What can hang from each mark:
desupab: kitaz noroso sori
kitaz: gudidud pabuk tirid
tave: gudidud
fudol: pabuk
depip: kitaz
pabuk: noroso
gudidud: kitaz noroso
noroso: depip desupab tirid

Every row comes from one small tree of marks. The marks that hang from a mark follow it in brackets, in alphabetical order. Every link used is in the known rows. Which tree was each row made from?
Known rows:
tave{gudidud{kitaz noroso}}: -13.5	4.1	-3.4	-0.3	-56.3	-16.5	15.2	0.7	-12.9	10.7	16.4	6.2	-21.3	-29.4	-0.9	16.7	-35.0	-17.3	-16.1	-13.7	-8.0	70.5	-2.7	5.1
tave{gudidud{kitaz noroso{desupab}}}: -7.0	0.4	-13.5	-0.2	-58.5	-12.0	13.3	2.6	-8.2	13.2	16.8	10.4	-15.1	-31.7	3.7	18.8	-35.5	-21.1	-17.7	-10.7	6.3	67.1	-4.8	-3.7
tave{gudidud{kitaz{pabuk{noroso} tirid}}}: -14.9	2.6	22.8	15.5	-34.4	-13.7	4.8	6.7	12.2	13.9	8.3	9.4	-15.2	0.7	-2.5	-3.5	-8.3	8.6	3.5	-10.5	8.1	38.0	-24.9	8.4
gudidud{noroso{depip desupab}}: 7.6	2.9	-36.6	-7.9	-5.8	4.7	-8.1	4.0	-21.0	-1.9	5.1	1.7	18.7	-14.9	1.1	3.2	-25.4	-14.0	-10.1	-1.8	-4.2	-7.5	14.1	-12.3
fudol{pabuk{noroso}}: 0.2	-1.3	-8.8	0.2	34.2	12.7	-62.4	0.9	12.7	11.6	0.2	15.5	6.5	9.2	1.6	-8.4	3.5	-10.0	-1.6	2.4	-4.1	16.9	21.0	9.9
desupab{kitaz{pabuk{noroso{depip}} tirid}}: 4.6	2.3	20.6	1.9	19.2	-8.7	11.3	3.8	5.4	4.1	-7.9	-6.0	-6.1	24.6	-6.2	-5.8	0.8	21.0	13.3	-7.4	-26.7	-39.2	-6.6	-3.5
gudidud{noroso{depip desupab{kitaz sori} tirid}}: 11.2	7.3	-31.4	-32.7	-26.2	-7.3	26.2	-7.7	5.8	-11.4	-1.0	-22.5	0.6	-17.5	12.8	9.0	-16.3	-17.9	-13.5	-0.7	-23.2	19.2	18.4	-19.6
depip{kitaz{gudidud tirid}}: -14.6	4.9	30.4	-5.6	34.1	2.7	-13.1	9.7	-19.2	1.9	-22.4	17.5	-48.7	5.3	-18.3	14.7	30.2	11.4	0.0	2.9	20.1	-12.5	-29.1	16.6
fudol{pabuk{noroso{depip{kitaz} desupab tirid}}}: 5.7	5.7	-30.5	-24.1	38.2	13.9	-70.2	-2.4	29.0	-1.3	-19.2	25.5	9.3	18.1	12.1	-19.8	12.9	0.8	-8.7	1.0	22.4	17.5	8.0	2.8
desupab{kitaz{gudidud}}: 6.5	6.4	18.7	-11.1	1.6	1.4	28.6	6.7	-14.3	5.7	-7.9	-3.1	-16.3	-12.6	-14.8	42.7	10.2	-13.5	-1.5	6.9	-10.1	-2.2	-2.3	-2.4
noroso{desupab{kitaz}}: 18.5	-0.8	-14.2	-11.6	16.9	-4.6	18.0	0.7	1.0	14.7	-1.7	8.1	-7.7	-11.2	-2.7	27.9	-3.0	-27.0	-9.6	11.8	5.5	24.6	6.6	-17.5
gudidud{kitaz{pabuk{noroso{depip desupab}} tirid}}: -1.0	-4.6	10.2	25.0	-6.4	-7.5	-7.9	4.3	8.8	-0.3	-1.7	16.1	8.0	13.8	3.1	-28.2	-1.0	24.3	8.6	-7.2	-3.9	-14.0	-13.2	12.1
depip{kitaz{pabuk tirid}}: -12.7	-5.8	25.2	6.3	42.0	-12.6	3.6	-9.9	-17.8	-12.5	-6.0	6.8	-38.1	22.2	-6.7	-6.0	13.8	17.2	-1.8	4.6	26.1	9.2	-16.7	14.2
depip{kitaz{tirid}}: -12.2	2.4	15.9	-9.3	50.9	-12.1	-16.6	-0.4	-10.8	5.4	-15.4	22.8	-52.3	12.0	-12.9	1.0	15.7	2.3	-6.5	1.9	8.1	16.2	-15.5	13.4
desupab{kitaz{gudidud pabuk} noroso{tirid} sori}: 5.1	-10.3	32.1	-2.8	-22.1	-3.4	91.0	-25.1	20.1	-12.7	4.4	-29.8	-22.0	-14.5	12.2	16.1	24.9	-17.3	2.7	15.4	-4.5	20.0	23.5	-6.4
desupab{sori}: 0.1	-3.0	1.7	-10.5	2.5	-7.1	30.6	-17.7	9.8	4.4	12.7	-16.0	-8.7	-8.5	-7.3	13.5	6.7	-26.2	-3.9	13.2	-20.2	44.0	11.3	-2.9
desupab{kitaz{pabuk tirid} noroso{depip} sori}: 8.6	-14.6	27.7	-2.4	7.1	-6.3	70.6	-27.6	16.1	-0.1	3.3	-14.2	-43.8	16.1	9.5	-9.9	-3.0	7.1	5.4	-1.2	-37.6	-23.4	18.8	-16.2
gudidud{kitaz{tirid} noroso{desupab}}: -4.4	-6.2	-1.1	19.0	-26.2	-9.5	-7.6	12.7	-22.0	5.1	8.0	12.2	-30.6	-21.5	7.5	-5.5	-26.1	-4.1	-10.5	-8.8	-18.8	16.1	5.8	8.3
kitaz{gudidud{noroso{depip desupab}} pabuk tirid}: -5.8	-0.2	22.7	24.0	-21.7	22.1	2.9	21.1	-37.3	-21.2	1.0	-23.2	3.1	2.5	3.3	1.0	3.6	30.1	13.2	2.7	28.7	-77.9	-18.6	-3.3
desupab{kitaz sori}: 8.8	-4.5	9.9	-23.9	-2.2	-15.8	59.6	-24.2	11.1	7.4	7.4	-21.3	-28.7	-7.3	-6.7	29.8	-2.8	-23.9	-7.1	4.7	-45.4	40.7	12.8	-11.1
gudidud{noroso}: -5.6	1.5	-12.1	4.2	-3.3	-7.3	-0.6	3.3	-30.2	-0.3	13.1	-6.8	1.3	-21.7	-4.7	8.7	-20.1	-24.2	-8.7	1.1	-18.7	19.6	23.1	4.3
tave{gudidud{noroso}}: -11.7	8.1	-7.5	-7.4	-34.4	-8.3	5.3	6.5	-13.9	13.1	15.4	-3.6	-12.5	-23.9	-5.2	22.8	-25.7	-24.7	-11.1	-5.3	2.5	50.8	0.1	-6.3

Which tree is each row?
-12.7	-7.8	17.2	5.7	2.1	-0.7	22.9	-14.0	-40.8	-25.7	1.1	-8.9	-8.0	-3.7	-6.9	15.1	7.9	11.1	-5.4	0.6	27.3	-4.1	-11.0	17.8 | depip{kitaz{gudidud{noroso} pabuk}}
-6.7	-3.7	-10.7	-6.1	-68.8	-13.4	30.4	-7.9	0.4	11.5	21.4	-1.8	-19.5	-32.5	5.8	19.0	-34.7	-21.4	-17.6	-10.8	-4.8	73.9	-4.5	-6.5 | tave{gudidud{kitaz noroso{desupab{sori}}}}
6.7	1.9	-15.5	-0.6	-1.3	-2.0	10.5	-10.2	32.2	-12.8	2.4	-16.5	52.4	11.5	7.6	-20.2	16.1	3.3	9.7	9.6	14.3	1.6	0.4	-5.9 | kitaz{pabuk{noroso{depip desupab{sori} tirid}}}
9.5	8.3	-7.1	-21.1	-7.9	-1.2	7.5	4.6	45.9	14.1	-12.5	-7.1	22.3	-13.2	-0.9	11.4	30.3	-16.4	7.4	6.5	-12.6	7.4	-2.3	-7.2 | pabuk{noroso{desupab{kitaz{gudidud} sori} tirid}}
-12.7	2.5	33.4	24.6	-19.7	17.6	5.0	20.0	-41.3	-23.6	1.2	-26.6	-2.4	6.3	-1.8	-1.1	3.8	32.8	14.6	-0.5	14.2	-74.8	-16.1	5.6 | kitaz{gudidud{noroso{depip}} pabuk tirid}
-1.6	-6.9	4.3	5.0	45.3	-2.9	8.7	-12.8	-3.8	0.3	-8.5	30.6	-24.4	14.5	0.0	-22.2	7.7	3.7	-2.4	1.2	12.2	-14.3	11.4	3.5 | desupab{noroso{depip{kitaz{pabuk tirid}}}}
-9.2	-9.1	35.2	27.9	-31.4	17.2	24.6	11.6	-30.6	-18.3	12.2	-39.0	-11.8	-6.6	4.7	8.6	8.2	18.5	12.8	7.2	19.4	-50.7	-13.5	-1.6 | kitaz{gudidud{noroso{desupab{sori}}} pabuk tirid}
13.1	7.0	-26.9	-23.2	25.9	14.6	-56.5	2.9	32.3	4.1	-15.8	15.0	12.4	13.3	14.2	-10.3	5.4	-3.9	-5.3	1.7	4.0	10.6	17.0	-6.1 | fudol{pabuk{noroso{depip desupab{kitaz} tirid}}}
10.5	-0.6	-28.7	-9.7	32.6	22.1	-67.5	2.0	19.2	9.8	-6.9	23.7	22.8	14.4	6.6	-13.8	-0.7	-2.4	-2.9	0.8	6.9	-6.7	13.4	-3.0 | fudol{pabuk{noroso{depip desupab}}}
0.9	-16.1	-9.3	29.6	-41.4	-11.1	26.9	-11.7	-29.2	-18.3	25.2	-4.7	11.3	-22.9	14.8	-2.5	-33.1	-4.6	-12.3	-3.3	3.5	34.2	16.8	8.5 | gudidud{kitaz{pabuk} noroso{desupab}}
-2.8	1.7	-5.5	-12.7	49.1	13.7	-75.0	0.5	13.9	6.6	-17.1	26.9	-14.8	29.6	1.1	-23.3	5.6	16.4	-1.1	-9.3	-6.1	-14.1	1.9	11.2 | fudol{pabuk{noroso{depip{kitaz{tirid}}}}}
9.4	18.4	-37.3	-18.9	17.4	0.6	-39.3	15.4	41.4	11.6	-18.8	19.8	50.5	1.7	-1.5	-17.2	21.8	-10.0	5.8	4.7	6.5	-3.9	-0.9	-5.9 | pabuk{noroso{depip desupab tirid}}
11.8	8.0	-33.9	-9.9	23.4	5.7	-34.7	8.7	25.9	20.8	-11.0	23.4	50.0	3.9	-10.0	-11.2	7.0	-5.9	7.2	-2.1	-5.4	-27.0	-2.9	-7.2 | pabuk{noroso{depip desupab}}
9.4	-1.8	-15.8	-20.5	-17.2	-1.2	21.0	-3.9	-7.4	1.3	3.0	-17.6	-18.4	-7.5	5.4	7.7	-27.5	-4.0	-7.7	-9.3	-39.3	-17.2	9.7	-20.9 | gudidud{noroso{depip desupab{kitaz{tirid} sori}}}
-6.5	18.2	-4.0	-9.3	-24.7	11.8	-5.7	19.6	-22.5	-15.6	-9.2	-11.7	15.2	-20.9	-4.9	16.0	10.5	-6.2	-1.0	5.1	7.8	-16.0	0.1	4.6 | kitaz{gudidud{noroso{depip tirid}}}
3.6	2.8	-18.4	-9.4	34.1	17.2	-66.3	0.2	14.6	7.0	-6.1	19.0	15.2	17.7	1.8	-15.4	-0.9	0.2	-0.7	-2.8	-7.4	-3.2	17.0	5.6 | fudol{pabuk{noroso{depip}}}
2.5	-10.4	0.1	26.0	-13.5	-11.7	10.0	-9.4	6.6	-2.2	10.2	12.7	26.9	-4.0	2.4	-12.3	-3.0	1.4	0.9	-0.2	4.0	26.8	1.6	15.5 | gudidud{kitaz{pabuk{noroso{desupab}}}}
-1.7	-4.8	16.4	28.9	22.6	1.2	-18.1	14.0	9.3	6.3	2.6	-2.4	15.9	17.7	-0.6	-21.7	15.2	15.0	18.8	6.7	14.4	-35.3	-10.4	0.9 | kitaz{pabuk{noroso{desupab}} tirid}
-9.2	-5.2	26.2	33.1	-4.6	-14.2	-3.4	3.1	3.8	0.9	3.9	10.1	-2.9	8.9	-0.6	-23.9	2.0	19.1	9.4	-5.5	-12.4	5.1	-7.1	22.9 | gudidud{kitaz{pabuk{noroso} tirid}}
-4.4	-11.2	13.1	-1.7	8.7	3.1	23.3	-20.4	2.5	-10.4	-5.0	-5.1	11.0	5.1	-7.9	7.8	28.7	13.5	4.7	2.1	26.9	-9.8	-23.7	11.3 | depip{kitaz{gudidud pabuk{noroso{desupab{sori}}}}}
9.5	3.4	-19.6	-13.3	-4.1	-0.6	0.1	9.3	-20.0	2.7	-2.7	-1.7	-11.1	-7.4	2.6	7.4	-28.3	-3.1	-7.9	-8.8	-23.2	-26.0	8.9	-17.1 | gudidud{noroso{depip desupab{kitaz{tirid}}}}
4.6	-11.1	-3.5	16.0	2.2	-1.8	19.1	-14.7	17.8	-1.1	15.4	-14.9	43.1	4.9	1.2	-8.3	9.5	-3.6	10.1	9.6	9.4	3.2	3.8	-2.6 | kitaz{pabuk{noroso{desupab{sori}}}}
2.6	3.7	-16.6	-14.6	-44.3	-3.5	27.6	-2.4	-11.6	2.2	12.2	-11.9	0.4	-11.1	4.7	20.9	-35.6	-6.5	-10.9	-9.7	12.5	21.4	-6.0	-23.1 | tave{gudidud{noroso{depip desupab{kitaz{pabuk}}}}}
18.2	-5.7	-1.8	-17.8	-0.8	1.3	41.4	-14.3	13.3	-5.5	-2.1	-17.8	-11.0	17.6	6.8	4.9	-4.3	10.5	1.0	2.7	-7.9	-22.2	-7.5	-27.0 | noroso{depip desupab{kitaz{pabuk tirid} sori}}
-0.7	9.1	-19.4	-18.8	37.6	-5.2	-32.0	-3.8	18.1	13.0	-18.9	28.2	25.2	14.0	-17.6	-15.2	11.4	6.6	4.2	-11.8	-18.1	-16.7	-8.4	10.1 | pabuk{noroso{depip{kitaz}}}
1.1	0.2	6.4	19.6	21.4	4.9	-21.1	12.9	11.4	2.4	-4.4	1.9	23.6	27.5	-0.4	-28.7	11.5	26.0	19.3	0.6	11.7	-55.8	-14.3	-2.8 | kitaz{pabuk{noroso{depip desupab}} tirid}
-1.5	7.2	-11.2	-6.2	30.2	8.8	-65.9	6.0	24.2	3.7	-5.7	11.7	8.2	6.9	8.2	-13.2	13.9	-13.4	-2.6	7.8	5.0	34.6	22.6	11.2 | fudol{pabuk{noroso{tirid}}}
-13.0	2.0	44.6	32.4	3.2	14.9	-11.5	24.4	-6.5	-1.3	-5.7	-12.0	12.2	13.1	-11.2	-5.9	34.1	29.0	28.3	4.7	15.3	-69.4	-25.7	13.9 | kitaz{gudidud pabuk{noroso} tirid}
-5.2	-0.4	10.7	17.4	-29.3	15.4	23.0	2.4	-42.8	-30.4	9.4	-28.4	31.6	-7.7	-2.3	11.1	-2.0	14.9	6.1	3.2	19.0	-42.9	-3.0	4.8 | kitaz{gudidud{noroso{depip}} pabuk}
